Known rows, with every way that one mark hangs from another
J{D H Q{R} X}: 258,-186,-238,-315,-83,-113,-65,224,-66,57,361,14,-264,101,-46,39,-21,-360,123,123,-27,70,65,-195,-305,130,-33,-36,147,-26,251,12,8,-66,370,87,78,-18,43,-125,11,-204
A{G{C H Q}}: 237,130,68,-147,-329,-171,52,219,81,-93,180,10,3,208,102,245,-45,-82,7,214,-87,-140,-188,57,163,-72,-184,129,607,-184,-129,4,142,214,241,104,36,49,-217,-183,253,-93
X{J{D H Q{G R}}}: 219,23,-226,-196,-84,-30,-87,173,-14,14,188,8,85,125,91,57,63,-162,-51,155,-38,89,97,-78,-396,26,59,227,135,-133,184,-3,73,126,123,9,90,-117,-64,-98,103,-114
A{G{C H}}: 205,137,147,-107,-250,-164,57,203,50,-77,271,25,97,182,77,198,34,-176,-37,173,-125,-112,-70,110,96,-105,-172,199,525,-196,-99,-57,95,216,222,62,31,56,-217,-181,246,-18
D{J{H Q{R} Z{U}}}: 215,82,-262,-219,91,-67,-152,168,-30,-23,241,35,9,2,138,-12,54,-8,-3,72,-137,-13,186,-18,80,-50,-23,167,264,-98,283,-54,56,45,149,93,83,-133,22,-261,99,-305
D{J{H Q X Z{U}}}: 194,6,-201,-399,88,-43,-141,271,-162,-18,145,-31,-111,59,79,-46,61,-244,50,95,-211,87,190,-69,155,-64,-93,-61,258,-41,414,-32,74,-158,244,93,91,-123,71,-223,66,-435
C{J{D}}: 203,48,-8,-379,38,-54,-209,183,-32,-9,397,-33,140,132,47,58,130,-328,-147,148,6,201,193,11,-77,67,-45,240,56,-146,-54,-56,113,65,86,142,144,71,121,-227,348,-33
G{A C{J{Z}}}: 242,-12,32,-242,2,-124,-184,59,-14,-80,367,-59,92,222,31,48,92,11,-105,233,-148,-104,113,59,-43,-21,-246,134,270,-198,-20,-97,203,262,49,122,110,-10,116,-200,343,-54
D{J{Q Z}}: 209,115,-127,-319,146,-60,-210,228,-74,-14,256,-56,110,13,156,106,16,-143,-79,129,-96,121,238,-15,38,-23,-98,179,172,-125,293,-38,118,-3,129,95,119,-43,63,-253,285,-222
C{G{H{J{Z}}}}: 145,187,20,-280,38,-60,-74,340,25,-21,354,-14,19,174,69,163,141,-219,-40,173,-101,-14,161,95,6,-31,-48,180,272,-215,-5,-70,-10,-15,149,115,17,-67,-214,-197,289,-87
Q{J}: 176,169,13,-208,14,1,-161,250,63,-18,285,-23,216,-17,128,104,103,-188,-192,122,-5,204,192,133,156,-85,38,162,158,-258,66,-89,136,-43,79,86,123,-15,-32,-255,498,-34
Z{J U}: 130,356,-103,-277,203,-45,-121,313,-170,-63,235,31,216,76,104,86,67,215,-120,3,-134,40,182,188,346,-123,-125,24,167,-127,149,-74,108,146,140,-32,91,-1,-84,-189,326,-214
C{J{Q{G} Z{U}}}: 123,141,-168,-380,10,-17,-220,208,37,-56,155,21,159,159,82,-33,140,20,14,220,-212,62,220,74,16,-52,18,90,56,-115,22,-49,56,-49,13,23,141,-56,-12,-193,180,-319
Q{G{A}}: 266,189,-6,-144,36,-22,-89,237,137,-82,333,39,67,38,110,145,160,103,-103,212,-61,-108,85,89,4,-102,-59,25,241,-191,-150,-86,66,138,49,30,80,86,25,-140,195,-172
Z{J{H Q{G R}} U}: 213,291,-311,-217,53,-45,-60,283,-15,-66,128,154,244,109,73,-9,44,357,-1,82,-208,-35,107,74,19,-103,15,-37,198,-78,167,-10,44,135,149,-54,50,-119,-172,-136,16,-381
Q{G{A{J} C H} R}: 288,203,35,-7,-137,-114,-14,164,209,-106,182,153,10,138,97,77,74,83,-48,211,-163,-360,34,57,-150,-31,-100,252,563,-283,-135,-99,97,309,49,113,3,41,-55,-161,34,-130
C{G{A} J{H Q X}}: 266,-121,-108,-562,-113,-19,-118,164,111,-6,297,52,122,172,-31,-68,229,-93,135,392,-110,44,80,-51,-287,-24,-21,-209,174,-66,66,69,75,-67,133,220,5,-38,40,-198,-28,-356
J{H Q{R}}: 273,-47,-243,-168,-5,-72,-57,76,132,8,348,20,17,29,93,143,-5,23,33,184,-14,113,20,-46,-131,9,105,68,189,-110,160,-2,43,31,222,63,52,-83,-94,-217,144,-202
Q{G J}: 197,276,2,-182,-56,35,-138,340,170,-70,191,76,296,-16,111,46,174,-145,-181,165,-94,114,209,146,14,-128,66,142,183,-280,-68,-92,76,-48,13,52,117,-20,-105,-191,362,-133
G{A H}: 297,68,45,-120,23,-112,3,183,82,-42,321,-85,-158,155,169,222,75,52,-81,182,7,-101,-49,24,180,-43,-112,91,399,-173,-60,-62,164,180,160,42,45,89,70,-172,185,-111
U{Z{J}}: 107,230,-177,-394,276,-65,-194,261,3,-17,363,15,27,146,50,115,56,44,-249,54,-187,6,251,91,279,-105,-133,166,103,-168,209,-150,139,-94,188,-11,95,5,-34,-189,568,-80
U{Z{J{Q}}}: 122,182,-250,-422,236,-72,-202,238,-3,-5,306,16,27,158,54,128,-13,119,-162,105,-185,54,218,61,175,-91,-88,98,67,-126,259,-99,168,-113,196,-35,100,-13,-44,-163,496,-141
Q{G{H}}: 228,235,42,-174,4,-48,6,318,120,-87,207,11,40,99,132,167,97,-120,-87,161,-87,-9,52,52,110,-67,4,173,339,-211,-102,-69,37,14,150,10,55,53,-142,-154,207,-207
C{G{Q{R}} J{D H}}: 233,-15,-149,-435,-147,-59,-140,191,146,-10,427,115,73,151,10,3,169,-191,13,254,26,4,52,-82,-232,86,14,161,225,-138,-176,43,17,66,132,284,33,-23,-31,-262,192,-127
X{J}: 128,143,7,-264,103,15,-147,145,-77,-14,227,-120,169,48,152,172,100,-117,-192,123,10,170,177,106,94,-42,-56,241,138,-218,232,-66,144,118,83,42,95,-28,-58,-201,466,-33
J{Q X Z}: 104,-55,-131,-420,55,-72,-176,283,-86,32,238,-107,-237,113,22,91,5,-239,72,182,-164,55,197,-68,67,24,-158,-68,75,-68,396,-40,11,-231,283,11,129,-22,4,-164,260,-261
A{G}: 162,186,54,-183,-137,-76,-55,222,109,-29,371,44,158,30,96,172,137,-120,-105,174,-49,-36,54,146,105,-106,-91,128,283,-168,-56,-76,14,134,147,66,75,86,-119,-220,290,-19
Z{J{D Q} U}: 156,237,-215,-290,112,-91,-137,321,-282,-17,229,32,143,136,67,94,-34,134,13,16,-97,80,139,66,62,-47,-95,-29,79,-29,148,-5,128,144,180,-76,128,13,-14,-101,192,-214
C{G{A}}: 193,113,50,-253,44,-44,-90,177,73,-31,505,31,84,-5,78,185,192,78,11,247,25,-119,95,112,-7,-109,-97,-9,228,-175,-136,-42,29,152,103,133,20,90,-21,-201,289,-76
H{J}: 218,216,-50,-237,128,-14,-178,265,-55,-28,362,-49,138,96,67,194,57,-202,-186,99,-54,247,244,164,-17,12,-10,137,135,-234,127,-108,128,48,85,106,103,-73,-88,-212,396,-65
U{Z{J{D}}}: 116,186,-179,-392,248,-100,-209,302,-67,2,421,24,-48,178,23,100,41,-96,-237,24,-168,-5,247,25,151,-54,-145,210,76,-136,148,-145,136,-67,211,-18,121,38,29,-139,540,-8
D{J}: 245,200,2,-295,176,-31,-158,218,-61,-54,330,-17,190,-70,150,129,77,-175,-179,80,1,157,213,73,140,-48,-101,220,256,-191,153,-59,139,79,117,163,82,45,69,-302,358,-148
G{A C{J{H}}}: 327,-72,12,-245,-38,-109,-101,9,24,-92,356,-35,147,213,27,51,88,-15,-85,257,-119,3,0,35,-105,-47,-133,60,342,-172,-60,-54,234,278,85,149,69,-32,99,-202,231,-122
Q{G R}: 200,270,-55,-106,28,-25,-97,217,212,-68,368,129,96,-53,83,109,131,89,-109,119,-24,-134,182,107,-49,1,-36,247,225,-254,-101,-103,-55,146,88,70,56,59,-136,-219,263,-105

Rows
302,96,-104,-190,-106,-35,-157,215,156,-44,253,-38,-11,65,176,182,53,175,-116,230,63,-5,-40,42,192,-54,-76,-50,318,-211,-54,-7,262,114,52,137,114,30,122,-218,358,-133 -> G{A Q{J}}
206,-69,-187,-275,-18,-37,-105,147,-141,38,209,-123,52,151,108,133,21,-305,-51,157,-2,251,73,-85,-244,-3,58,154,106,-87,266,9,151,54,165,4,114,-116,-1,-112,221,-98 -> X{J{D H Q}}
191,313,-50,-94,-87,18,-145,288,274,-55,248,179,261,-72,97,-11,174,17,-183,120,-46,-60,251,144,-86,-47,37,266,204,-330,-83,-109,13,73,0,98,83,-20,-147,-244,326,-68 -> Q{G J R}
179,60,-98,-383,141,-34,-140,313,-146,-37,209,-28,-136,37,73,-68,151,-329,-63,43,-206,24,231,-26,287,-74,-148,44,308,-96,371,-94,37,-128,238,127,88,-98,91,-254,159,-352 -> D{J{H X Z{U}}}
313,8,30,-71,-131,-170,-25,63,65,-53,144,9,-62,220,122,180,-72,28,41,255,-122,-201,-65,6,-104,-24,-87,133,574,-199,37,-35,259,272,118,114,14,24,41,-153,61,-133 -> G{A{J{Q{R}}} C H}
301,-34,41,-122,-33,-109,-86,69,23,-63,281,-18,60,139,79,127,44,-140,-72,251,-152,-70,-24,41,-48,-116,-51,37,476,-185,57,-92,228,227,94,147,58,-25,108,-171,185,-118 -> G{A{J{H}} C}
121,-15,-37,-413,-14,-92,-178,134,-172,-66,202,-51,35,194,-20,2,-1,-163,74,174,-238,58,174,59,25,-15,-188,32,202,-128,164,-48,137,19,175,83,110,-50,-33,-179,300,-249 -> G{C{J{Q X Z{U}}}}
254,142,68,-221,-158,-18,-102,311,74,-102,143,73,134,90,-1,-35,137,-128,-73,213,-195,-81,144,92,-104,-119,-157,-70,339,-264,-18,-81,155,39,77,90,87,-11,-15,-124,240,-196 -> Q{G{A C} J{X}}
116,24,-4,-520,71,-28,-243,247,3,-8,281,-63,9,173,8,-55,180,-338,-124,187,-167,106,293,-2,139,66,-171,131,75,-149,232,-89,42,-146,142,148,132,-14,72,-252,360,-192 -> C{J{X Z}}
163,160,-160,-305,164,-53,-203,223,-162,-34,217,-31,55,-5,167,70,28,-22,-14,83,-128,62,227,52,184,-81,-86,118,197,-103,244,-53,110,16,113,54,119,-48,64,-246,227,-284 -> D{J{Q Z{U}}}
261,-28,-218,-301,-103,-34,-30,233,134,-24,198,87,-81,53,-10,1,60,-117,117,211,-142,13,72,-96,-216,29,21,-104,222,-93,234,12,-32,-130,281,64,31,-66,-116,-145,-50,-391 -> J{H Q{G R} X}
91,-45,-24,-371,72,-106,-183,375,-186,44,408,-107,-367,146,-30,50,82,-568,-56,48,-118,-41,238,-121,53,88,-260,95,96,-87,232,-116,-38,-135,314,49,166,46,128,-132,341,-51 -> J{D X Z}
168,199,-144,-386,147,-38,-59,363,-176,-49,163,28,74,132,14,-37,107,-3,-57,21,-217,56,149,71,317,-98,-123,-141,231,-63,325,-53,67,-16,272,4,61,-81,-66,-157,166,-365 -> Z{J{H X} U}
199,-16,-170,-285,17,-3,-94,104,-42,4,135,-128,170,106,150,131,40,-120,-68,196,-43,264,65,-3,-105,-54,85,115,143,-126,342,7,164,21,141,11,80,-148,-80,-167,252,-172 -> X{J{H Q}}
128,140,-96,-250,11,-35,-214,270,103,1,105,14,57,97,143,100,61,-249,-45,261,-220,30,201,14,-52,-77,96,133,201,-147,223,-85,61,-140,35,56,129,-40,16,-177,172,-242 -> A{J{Q{G} Z}}
242,182,105,-145,-47,-97,29,261,46,-131,193,9,76,138,79,170,12,-141,-37,161,-158,-52,11,70,23,-81,-74,190,436,-233,-128,-71,86,113,176,21,42,19,-207,-131,243,-171 -> Q{G{C H}}
236,70,-111,-418,90,-91,-81,416,-175,11,288,-14,26,202,-36,0,67,-351,-150,53,-135,134,153,-117,-36,56,-169,-9,155,-55,322,-32,70,-24,327,56,95,-40,29,-128,180,-173 -> Z{J{D H X}}
85,6,-144,-214,47,-40,-136,215,-211,16,231,-123,-103,173,107,30,131,-302,-116,41,-121,36,166,-23,87,-58,-36,230,155,-112,246,-109,59,64,150,-22,144,-164,22,-112,291,-62 -> X{J{D H Z{U}}}
194,-38,90,-268,-338,-135,-47,279,-36,-1,196,95,-18,194,-45,-6,91,-717,-20,207,-246,-76,16,-38,-188,-70,-87,60,504,-105,140,-73,56,4,247,186,65,-2,9,-138,30,-92 -> A{G{C} J{D H X}}
257,-211,-192,-394,-53,-98,-58,267,-156,45,311,-64,-242,136,-32,74,-15,-511,114,153,-59,199,23,-201,-219,56,-9,-134,125,12,252,32,59,-166,381,57,107,-25,69,-83,50,-267 -> J{D H Q X}
250,57,-196,-460,64,-64,-82,338,-71,0,155,-17,159,176,5,29,4,-88,-50,153,-165,203,110,-79,-22,7,-97,-150,151,-39,467,31,111,-104,301,28,67,-96,-63,-152,136,-338 -> Z{J{H Q X}}
206,-53,-223,-204,-42,-46,-108,113,-70,46,244,-55,26,117,100,101,26,-188,-49,123,23,143,96,-86,-306,57,32,242,113,-121,265,-1,112,138,165,34,96,-115,-18,-139,173,-50 -> X{J{D H Q{R}}}
126,-40,-117,-240,40,-45,-149,227,-125,37,260,-151,-66,195,102,62,119,-434,-184,85,-90,92,163,-92,-50,-3,-57,293,133,-128,294,-100,66,47,161,15,149,-156,34,-129,330,5 -> X{J{D H Z}}
164,15,-183,-377,30,-75,-237,388,-222,48,298,-85,-174,237,-36,87,-7,-474,-31,103,-172,165,289,-48,-257,137,-132,23,10,-103,333,-65,68,-144,215,62,161,-109,28,-99,197,-134 -> H{J{D Q X Z}}
216,66,-231,-284,120,-53,-146,209,-107,-29,185,-26,29,40,151,24,49,-119,-9,101,-159,98,151,-26,126,-111,-2,78,248,-67,289,-40,100,-35,158,63,101,-135,43,-238,122,-348 -> D{J{H Q Z{U}}}
218,65,36,-148,-8,-180,-66,290,-205,-49,288,-103,-126,348,19,169,-79,-444,-93,60,-186,16,113,10,-61,60,-173,303,378,-219,52,-117,151,132,221,53,100,-109,-120,-112,318,19 -> G{C H{J{D Z}}}
149,109,-132,-428,130,-40,-201,286,-199,-20,158,-30,-83,14,86,-7,45,-164,46,77,-170,41,267,6,193,-39,-179,-5,197,-77,376,-36,87,-103,195,89,107,-29,89,-226,162,-376 -> D{J{Q X Z{U}}}
247,81,-91,-248,-208,-101,-66,350,100,-5,155,15,-284,152,102,118,-30,-213,-40,99,47,-42,-1,-94,127,134,-101,169,421,-215,42,9,138,-31,255,168,72,21,-28,-218,257,-120 -> G{H Q{J{D X} R}}
250,4,-186,-268,-181,-52,-129,303,100,4,262,38,-194,62,49,59,26,-232,-64,115,39,45,34,-96,29,94,-51,73,294,-185,102,-5,105,-46,238,188,100,-41,14,-226,293,-129 -> G{Q{J{D H X} R}}
155,12,-301,-504,155,-104,-163,317,-96,30,303,11,-170,242,-49,19,2,-207,-111,84,-234,60,186,-99,32,-28,-101,-8,80,-43,343,-79,129,-229,329,-16,102,-50,33,-97,317,-200 -> U{Z{J{D H Q X}}}
198,10,-208,-222,-11,-9,-93,66,27,15,177,-56,133,75,136,109,43,-1,-64,173,-6,154,95,-4,-169,0,60,198,154,-160,342,-4,120,108,127,42,61,-155,-108,-191,238,-135 -> X{J{H Q{R}}}
204,-178,-266,-215,6,-136,-116,241,-81,59,368,-107,-207,202,54,104,-12,-407,22,153,-111,104,49,-205,-182,25,30,90,81,-3,197,-42,17,-87,276,-25,165,-113,60,-105,146,-130 -> J{D H Q Z}
232,85,-73,-160,-64,-122,-104,90,21,-92,343,2,-48,57,76,252,-123,112,-9,140,15,-81,-39,52,92,49,-187,186,422,-242,-28,-16,157,244,210,150,59,28,-135,-245,458,-73 -> G{C Q{R}}
216,102,-135,-390,54,-16,-179,299,-121,1,241,-50,17,140,7,147,-3,-236,-27,156,-115,278,248,82,-147,69,-39,-78,84,-154,313,-27,134,-124,182,97,94,-86,-76,-167,224,-239 -> H{J{Q X}}
216,-3,-155,-433,-89,-23,-127,94,190,-2,373,119,296,94,23,-11,181,-37,68,315,-39,99,122,11,-311,5,104,98,125,-134,-10,41,3,9,85,217,1,-74,-130,-274,124,-222 -> C{G J{H Q{R}}}
245,161,-63,-147,-187,-25,-149,357,157,-20,291,182,-23,32,-7,-98,205,-114,-95,123,-58,-225,238,5,-278,44,-123,86,219,-246,-84,-95,30,98,70,122,99,47,91,-141,104,-66 -> Q{G{A} J{D X} R}
219,78,-64,-235,-189,-77,-129,195,42,-78,206,42,-21,52,23,102,-78,-49,-25,134,-39,-33,48,47,87,53,-203,82,411,-274,83,-13,190,99,211,197,68,-32,-112,-251,470,-106 -> G{C Q{J{X} R}}
319,32,-103,-394,-19,-43,-71,259,-69,-73,121,33,127,51,33,-13,18,-295,38,180,-182,152,114,-73,-166,-54,-84,-36,347,-102,288,23,129,-62,239,144,44,-79,-18,-191,23,-425 -> D{J{H Q{G{C}} X}}
277,239,-7,-52,-82,-70,-47,225,306,-61,191,151,-25,87,150,79,155,103,-95,206,-104,-329,70,40,-67,-11,-5,241,461,-256,-116,-99,46,202,20,108,14,61,1,-187,4,-161 -> Q{G{A{J} H} R}
